Every row comes from one small tree of marks. Brackets hold a mark, then the marks that hang from it, in alphabetical order. Every link used is in the known rows. Which tree was each row made from?
Known rows
(Z (G A)): [ 0.81  1.27  0.31  0.16  1.28  1.47  0.40 -0.48  0.03  1.29  0.44  0.83
 -1.16 -1.63 -1.34 -0.41  1.06  0.11 -0.05 -1.89  0.38  0.63 -0.38 -0.32]
(B (D (H E))): [ 1.34  2.78  0.49 -0.06  2.65 -0.44  2.16  0.30 -1.41  1.89  0.63 -1.77
  0.40 -1.76 -0.15  0.02 -0.54  2.10  0.68  0.60 -0.28 -0.80  0.55  0.33]
(Z (G (A C))): [-0.25  0.86 -0.70  0.33  1.36  1.26 -0.88 -0.63  0.66  0.96  0.44  0.56
 -1.31 -2.31 -0.89 -0.60  1.56 -1.52 -0.09 -1.92  0.05  1.24  0.20 -1.29]
(H (D (N (A (G Z)))) E): [-2.27  1.07  4.18 -0.53  2.29  1.23  1.37 -1.58  1.19  1.58 -1.04 -0.96
 -1.45 -2.23  0.23 -0.34 -0.52 -2.61 -0.88 -0.34 -0.18 -0.01  1.35  1.58]
(H D E): [-1.39  1.41  0.50  0.09  1.72  0.56  0.62 -0.10  1.24  0.21 -0.96 -0.11
 -0.20  0.23 -0.01  0.73 -1.37 -0.99 -1.13 -0.28 -1.09  0.42 -0.47  0.73]
(X C): [-0.48 -0.43 -0.42  1.87 -0.90 -0.26  1.12  0.51  0.93 -1.90 -0.84  0.12
  0.19 -1.35  0.65 -0.27  0.64 -0.11 -0.12 -2.11 -0.18  1.12  0.57  0.20]
(N D): [ 0.46 -1.02  0.30  0.19  0.55 -1.43  1.07  0.08  0.96  1.56 -0.50  0.66
 -0.24 -2.03 -0.80 -0.43 -1.46  0.83  0.59 -0.90 -0.72  0.15 -1.06 -0.53]
(D (H E) (N (A (G Z)))): [-0.18  0.75  6.00 -1.57  3.19  0.32  2.42 -1.32 -0.82  2.76  0.83 -2.28
 -1.05 -1.72  0.77 -0.53  0.88  0.35  0.16  1.34  1.78 -1.51  1.20  1.21]
(E (H (D (N (A C))))): [-1.10 -0.74  2.04  0.44 -0.24  0.45  0.58 -1.17  1.52  0.14 -2.38 -0.48
 -0.38 -1.05 -1.01 -0.49  0.13 -2.28 -0.70  0.24 -0.18  0.82  0.02 -1.29]
(W (N A (D H))): [ 2.08 -0.76  3.44 -1.02  0.22 -1.26  2.38  0.71  0.74  3.89  0.63 -0.56
 -1.34 -2.08 -0.27 -0.77 -0.94  4.77  1.43 -1.15 -0.91 -0.51 -0.90  0.00]
(B (D N)): [ 0.16  1.31 -0.56  0.91  0.97  0.71  0.87 -0.54 -1.31 -0.68 -0.17 -1.57
  0.69 -2.62 -0.59 -0.54  1.06 -0.94  0.66  0.50 -0.32  0.44  1.07  0.36]
(H (D (N A)) E): [-1.50  0.41  1.98 -0.02  1.43  1.23  1.64 -1.53  0.94  0.79 -0.84 -1.37
 -0.53 -0.94  0.19  0.94 -0.49 -0.62 -0.72  0.27 -0.96 -0.32 -0.32  1.30]
(S (B (D (H E)))): [ 2.55  2.59 -0.38 -0.22  2.12 -0.56  2.98  1.00 -0.51  3.20  0.84 -1.32
  0.82 -2.58 -0.94  0.46  0.93  2.68  1.17  0.78 -0.07 -1.17  0.34  0.50]
(W N): [ 0.04  0.34  1.27 -0.06 -0.45  0.76 -0.80  2.43  0.07 -0.36  0.16 -0.37
 -0.14  0.00  0.27 -0.74  0.45  0.65  0.64 -0.90 -0.35  1.32  0.27  0.10]
(S (B D)): [ 1.87  1.58 -2.09  0.59  0.04 -0.19  1.59  0.66  0.08  1.97 -0.01 -0.11
  0.67 -3.33 -1.47 -0.02  1.07  0.84  1.31 -0.34 -0.70 -0.41  0.83  0.14]
(N (A C (G Z)) (D H)): [ 0.14 -0.99  3.88 -1.47  1.65 -2.35  1.80 -2.10  1.78  5.20  0.12  0.06
 -2.53 -4.70 -0.09 -1.58 -1.15  0.30  0.61 -1.14 -0.17 -1.02  1.24 -0.88]
(E (H (D (N (A G))))): [-0.46  0.41  4.01 -0.08  0.42  1.30  1.06 -0.46  0.96  0.63 -3.02  0.03
 -0.52 -1.49 -1.05 -1.04 -0.01 -2.73 -1.03 -0.46  0.21  0.65 -0.22  0.02]
(A (C X) G): [-1.88  0.69  0.90  0.55  2.25  1.34 -3.24 -0.16 -0.11 -1.60 -0.77 -0.59
  0.21 -4.49  1.70 -0.55  1.04 -4.94 -0.66 -1.41  1.04  1.69  1.41 -1.21]
(S (B (D (N A)))): [ 1.76  0.72 -0.88  0.51 -0.23  0.41  2.56 -0.62 -0.28  2.50  0.19 -1.24
  0.38 -4.36 -1.23  0.13  1.74  1.08  1.44  0.09 -0.69 -1.12  0.89  0.74]
(Z G): [ 0.00  1.04 -0.89  0.19  0.46  1.28 -0.32  0.15  0.40 -0.01 -0.03  0.48
 -0.21 -1.75 -0.85  0.11  1.74 -0.93 -0.39 -0.64 -0.33  0.91 -0.32 -0.35]
(G (A (C X)) Z): [-1.00 -0.13  2.98  0.76  1.95 -0.28 -0.88 -1.97  0.15  1.12  1.04 -0.27
 -1.55 -3.02  0.03 -1.06 -0.50 -0.71  0.92 -1.43  2.62  0.42  2.76 -1.70]
(W (N (A (C X)) D)): [-0.38 -1.36  1.54  0.67  0.14 -0.18 -0.72  0.71  1.34  1.98  0.18 -0.71
 -0.76 -5.52  0.72 -0.55 -0.97  1.27  1.58 -2.87 -0.59  1.12  0.25 -1.51]
(E (H (D N))): [-0.33  0.22  2.61  0.58  0.51  0.69  0.90 -0.06  0.68 -1.07 -2.55 -0.11
  0.41  0.52 -1.57 -0.60  0.37 -1.99 -0.90  1.00  0.52  1.18 -0.61 -0.69]

Which tree is each row?
[-2.30  0.27  1.69 -0.38  1.18 -0.15 -1.88 -0.11  1.10  0.65 -0.42  0.24
 -1.32 -2.75  0.56 -1.91  0.45 -4.74 -0.22 -1.02  0.68  1.26  2.82 -0.81]  (A C (G Z))
[ 1.61 -0.72  2.51 -1.10  1.74 -1.89  3.59 -0.80  0.64  5.06  0.66 -0.80
 -1.01 -2.49 -0.06  0.41 -2.37  4.59  0.99 -0.48 -0.60 -2.05 -1.39  0.03]  (N A (D (H E)))
[ 0.76  0.11  3.62 -1.05  2.24  0.30  2.76 -1.36 -1.14  1.94  1.19 -2.77
 -0.10 -0.19  0.78  0.82  0.91  2.46  0.26  2.08  0.88 -1.82 -0.54  0.83]  (D (H E) (N A))
[-0.29 -0.32  2.56 -0.86  2.44  0.09  1.58 -1.59 -0.49  1.58  1.18 -3.06
 -0.20 -0.80  1.23  0.58  1.29  0.84  0.14  1.99  0.60 -1.18  0.10 -0.03]  (D (H E) (N (A C)))
[-2.50  0.53  2.59  0.52  2.30  0.50 -2.81 -0.76  0.31 -0.52 -0.29 -0.36
 -0.60 -4.92  1.20 -1.25  0.60 -4.83 -0.26 -1.23  1.97  1.47  3.25 -1.38]  (A (C X) (G Z))
[ 0.82 -1.21  1.94 -0.16 -0.93 -0.56  1.19  1.30  1.32  3.19  0.00  0.05
 -1.18 -3.03 -0.27 -0.89 -1.64  3.01  1.64 -2.57 -1.33  0.29 -0.60 -0.08]  (W (N A D))
[-2.43  0.07  0.92  0.14  1.53  1.07  0.51 -1.69  1.46  0.38 -0.79 -1.65
 -0.66 -1.51  0.58  0.78 -0.21 -2.06 -0.81  0.11 -1.31  0.22  0.10  0.41]  (H (D (N (A C))) E)
[ 1.21  0.22  3.87 -1.40  2.75 -1.17  2.98 -0.29  0.55  5.12 -0.10 -0.43
 -1.29 -3.82  0.27 -0.35 -2.12  2.11  0.41 -1.50 -0.51 -1.48 -1.08  0.47]  (N (A G) (D (H E)))
[-0.40  1.07  0.05  1.00  2.26  1.87 -1.57 -1.09  0.02 -0.04  0.61  0.00
 -0.70 -4.01 -0.35 -0.14  1.69 -1.69 -0.06 -2.12  1.08  1.44  0.43 -1.74]  (Z (G (A (C X))))
[ 0.45  0.87  3.15 -0.68  3.42  0.36  1.79 -0.39 -1.42 -0.25  0.89 -2.63
  0.83  0.97  0.61  0.58  1.68  0.95 -0.12  2.80  1.35 -0.60 -0.63  0.62]  (D (H E) N)
[ 0.28 -0.63  2.98 -0.13  1.97  0.32  0.70 -3.23 -1.01  0.28  1.08 -2.89
 -0.09 -2.51  1.25  0.68  2.44  0.86  0.06  2.14  1.56 -1.07  0.50 -0.74]  (D H (N (A (C X))))
[-0.14 -0.10  3.53 -0.50  3.82 -0.69  0.80 -1.07  0.52  3.73  0.10 -1.31
 -0.82 -6.51  1.34 -0.01 -1.48  0.16  0.33 -1.77  0.42 -0.51 -0.24 -1.05]  (N (A (C X) G) (D (H E)))
[-1.21 -1.58  2.26 -0.52  0.51 -1.63  0.57 -1.34  2.23  4.40 -0.54  0.65
 -2.42 -5.86 -0.14 -1.76 -1.92 -1.69  0.72 -2.72 -0.68 -0.08  1.64 -0.89]  (N (A C (G Z)) D)
[-0.81  0.76  4.37 -0.48  4.18  1.36  0.16 -1.56 -1.20  0.63  0.60 -3.28
  0.08 -3.90  2.09  0.35  1.81 -1.42 -0.27  0.90  1.71 -0.51  0.66  0.00]  (D (H E) (N (A (C X) G)))
[-0.48 -0.49  4.14 -1.33  2.77 -2.03  1.92 -1.02  1.59  5.62  0.32 -0.60
 -2.12 -4.88  0.40 -1.30 -1.86  0.33  0.72 -1.45 -0.04 -0.94  1.04 -0.70]  (N (A C (G Z)) (D (H E)))
[-1.86  1.22  2.77 -0.37  2.23  1.84  1.13 -1.18  0.85  0.79 -1.41 -1.16
 -0.77 -1.99  0.49  0.27 -0.26 -2.69 -1.30 -0.53 -0.92  0.14 -0.10  1.59]  (H (D (N (A G))) E)
[ 1.23  0.11  2.18 -0.63  2.98 -1.83  2.59  0.39  0.29  2.76  0.31 -0.61
 -0.05 -1.04 -0.33  0.23 -1.43  2.85  0.57  0.45  0.01 -0.66 -1.59 -0.39]  (N (D (H E)))
[-2.22 -0.67  3.43  0.40  1.61  1.18 -1.15 -2.28 -0.18  0.10  0.03 -1.67
 -0.88 -5.29  1.25 -0.80  1.54 -3.63  0.13 -0.44  1.77  0.36  2.72 -0.42]  (D (N (A (C X) (G Z))))
[ 1.16 -1.75  1.22 -0.93  0.66 -2.43  2.14 -2.22  1.48  4.33  0.54 -0.40
 -1.48 -2.99 -0.12 -0.12 -1.20  2.85  0.76 -0.37 -1.15 -1.43 -0.71 -1.31]  (N (A C) (D H))
[-0.01  0.47  2.70 -0.70 -0.66  1.42 -0.47  1.76  0.36  1.70 -0.31 -0.27
 -1.33 -2.31  0.84 -1.30 -0.02  0.01  0.53 -2.65 -0.59  0.61  0.71  0.88]  (W (N (A G)))
[-0.62  0.43  3.67 -1.33  3.30  0.82  0.93 -1.16 -0.52  1.50  0.57 -2.70
 -0.44 -1.94  1.60 -0.09  1.54 -1.29 -0.42  1.03  0.65 -0.70  0.32  0.40]  (D (H E) (N (A C G)))
